Each row was made from one path, in order. Every step used is in the known rows, and no mark comes twice. Write each row's path.
Known rows:
Y/F/K/N: [  3  -7  18  -5 -11 -11   3   3 -10 -12  18   5   2 -13  12   9  -2   8
   2  -3  -5   6   2]
R/Z: [-19   5  21  -6 -36  17  -1   5  -1 -13  23   4  -6  18  -8   1   7  20
   6   1  -3   0 -10]
G/B/Q/K/N: [-34   0  23   4  24  -5   9   0  28  29 -14   5  -6   1   0   2  -5   3
   3  -4   5  16   1]
Y/F/B/Q: [-14 -12 -16  -2 -16 -10 -11   7  12   2 -14  -1   5  26   4 -22   8   5
   5  -3  -5  -1   3]
Q/K/F/B: [ 18   9  10  -6  31 -16   5   0   7   6 -10   0   7  -5  -4   5   2 -12
   5  -9  13  10   3]
Z/R: [-26  19   3  -3 -29   2  -3   2   0  10  -6  -3   0  12  -3  -6   2   1
  -9   4   8 -18   4]
Z/B/Q/Y/F/K: [ -7 -10   7   5 -14   1  -2  -3  -7  -8 -15  -7   2  -7   3  -6   4 -16
  -7  -8  -5  -5   3]
G/Y/Q: [-10  -3 -20  -6 -16  17  -3   5 -12  -5  -5   4  -5   6  -1   4  -2 -11
  -2  10 -15  -9   5]
Q/K/N: [-10  10  40   0   7  -4  10   2   5   9   6   1  -3  -7   6  16  -8  -2
  -2   4   7   9  -4]
G/Y/F/B/Q/K/N: [ -1 -18  -4   1  37 -11   5   3  13   9  -9   0   3  -1  11  -9 -12  -5
   2  -8   1  13   4]
G/B/Q/K: [-42  -2   4  10  10   0   2   2  32  27 -12   2  -2  16  -8  -8  -2 -11
   3  -1   7   9   0]
Z/B: [-21  13  10  -9 -24  10   1   4  -5   2  -2   0  -4  -5  -3  -5  11   5
   3   1   0 -10   3]
Q/K/F/B/Z: [ 38   1   4   6  29 -14   2  -4  20  11 -14   0   9  25  -3  11   1  -4
   0  -1  21  12  -4]
K/N: [-11  14  24  -9 -15   1   7   5  -3   6   1   5  -8   0   4  10   0  21
   1   6  -4   0   0]
F/K/N: [-17   4  40  -9 -14  -7   7   7 -16  -1   5  11  -4  -7   0  10   3   7
   3  -1  -3   9   4]
B/Z: [ -1   3   3   9 -33   9  -3   4  13   9   1   2  -2  44  -2   5   1  12
  -4  16   5  -6  -8]
Z/B/Q/K/N: [-36   6  41   1  15  -1   7  -3   7   9 -22  -1  -3   2   3   2   5  -5
  -5  -6   4  10   2]
Q/K/F/Y/N: [ 42  12   3  -1  35 -10   0   1 -17 -13   7   6  -3 -34  -8   9 -19 -15
  -4   0  10   5   0]
R/Z/B/Q/Y/F/K/N: [  5 -13  37  -7  -3   8   5  -9 -10 -23   0  -2  -3 -16   5   8   6  13
  -3 -17  -7  12  -5]
R/Z/B/Q/K: [-47  -3  38   2  -4  14  -1  -4   9 -10  -1  -3  -1  22  -9  -5  12  -5
  -1 -12   5  11  -8]
Q/Y/G/B/Z/R: [ 28   6 -31   7 -16   8   2 -15  22  32  -2 -15   1   5  10   5  -7  13
 -10  16  13 -18  -8]
Z/B/Q/K/F/Y: [ -2   9   4   3  44  -7   1  -1 -11  -8 -20   2   5 -11 -14  -3   6 -15
  -6 -15   8   2  12]

Write each row's path:
[  2   3 -19  -6 -21   2  -4   7 -27 -12  29   1   0 -14   2  -6   2   7
   3  11  -9 -13   2]	F/Y/G
[ 15   5   0   9  36 -13  -5   0  -8  -9 -15   6  -3  -8 -11  -1 -14 -20
  -7  -3   5   7   2]	B/Q/K/F/Y/N
[ -3  -2  -8  -1 -19  -5  -3  -2  -2  12 -18  -9   0   8   8 -12   7  -2
   2   7 -11  -3  -2]	F/B/Q/Y/G
[ -7 -10   2   2 -26  -5  -4   5  -8 -13  21   2   5   1   5  -3   0  -5
   2  -1  -3  -3   2]	Y/F/K
[ 52  -5 -36   9  46  -7   3  -9   9   7  20  -1   8 -11   1  10  -7   7
   3   3  14   4  -3]	Q/K/F/Y/G/B/Z
[ -4 -13 -17   2 -10   4   1   7 -13 -12  24   3   2 -10   3  -7  -9  -9
   3  -2  -4  -5   6]	G/Y/F/K
[-11 -20 -20   8  22  -6  -1   5  15   7  -7  -3   6  10   3 -20 -10 -20
   2  -7   4   6   4]	G/Y/F/B/Q/K
[  5  -1  -7  -9 -19   6  -9  10 -27 -16   0  10  -1  -4 -10   3   3 -13
  -2   9 -14  -7   7]	F/Y/Q
[  0  -5   6   0 -21  19  -3  -7   5 -17   0 -11  -3   4   2  -3   6  13
  -4  -8  -6  -6 -10]	R/Z/B/Q/Y/F
[ 42  15 -13  -9  11  -6  -3   5 -24 -16   1  10  -7 -28 -10   2 -11   7
   0   1   0  -4   4]	K/F/Y/N
[ -2  -1 -10  14 -24   4  -4   0  11   1 -11 -10   0  15   8  -3  -8  -4
  -8   7  -8 -13  -4]	B/Q/Y/F
[-18   7  24 -15 -30  22   1   1  -7 -16  17   1  -6   2  -9  -1  15  20
   6  -6   0  -2  -6]	R/Z/B
[ 27  -9 -40   1  -7   6  -4   2   2  11  26   4   0   1  -2  -5  -2  24
   6  15   3  -6  -3]	F/Y/G/B/Z
[  9   5   5   3  21  -5  -2  -8   0 -10 -14  -3   7   3   3  23   1 -28
  -8  -2  -2   4   1]	Y/Q/K/F
[ -1  -3  -1  -1  38   0  -2 -12 -19 -32  14  -6   7 -11  -4  -2  15   2
   0 -19   0   6   0]	R/Z/B/Q/K/F/Y/G
[  0 -14 -12   8  -6  -2   1  -1  15  13  -8   0   0  -6  -1  -7  -7  -8
   3  -4  -3   1   2]	G/B/Q/Y/F/K
[ 33  -2 -25   6 -18  11   4  -8  20  25  10 -10  -4   4  10  10  -7  18
   2  20   2  -8 -14]	Q/Y/G/B/Z
[ 24  -1   4  -9  32 -13  -2  -5   1  -4 -23   0   9  -3   0  13   7 -27
   0  -7   1  11   5]	Y/Q/K/F/B
[  2   2 -48  -2  27  -9  -4  -1  -5   2  -2   4   3 -12  -4 -12   8  18
   8  -6  -8  -4  11]	K/F/Y/G/B/Q
[  9  -2 -34 -11  -5   3   0   6 -12   5  30   5  -2 -31  -2 -11   0  17
  12   7  -5  -9   5]	F/Y/G/B
[-16   5  -7  11 -29   4  -2  -5  -2   7  -9 -13  -3  14  11  -1   2  -1
  -5  13 -14 -13  -7]	B/Q/Y/G
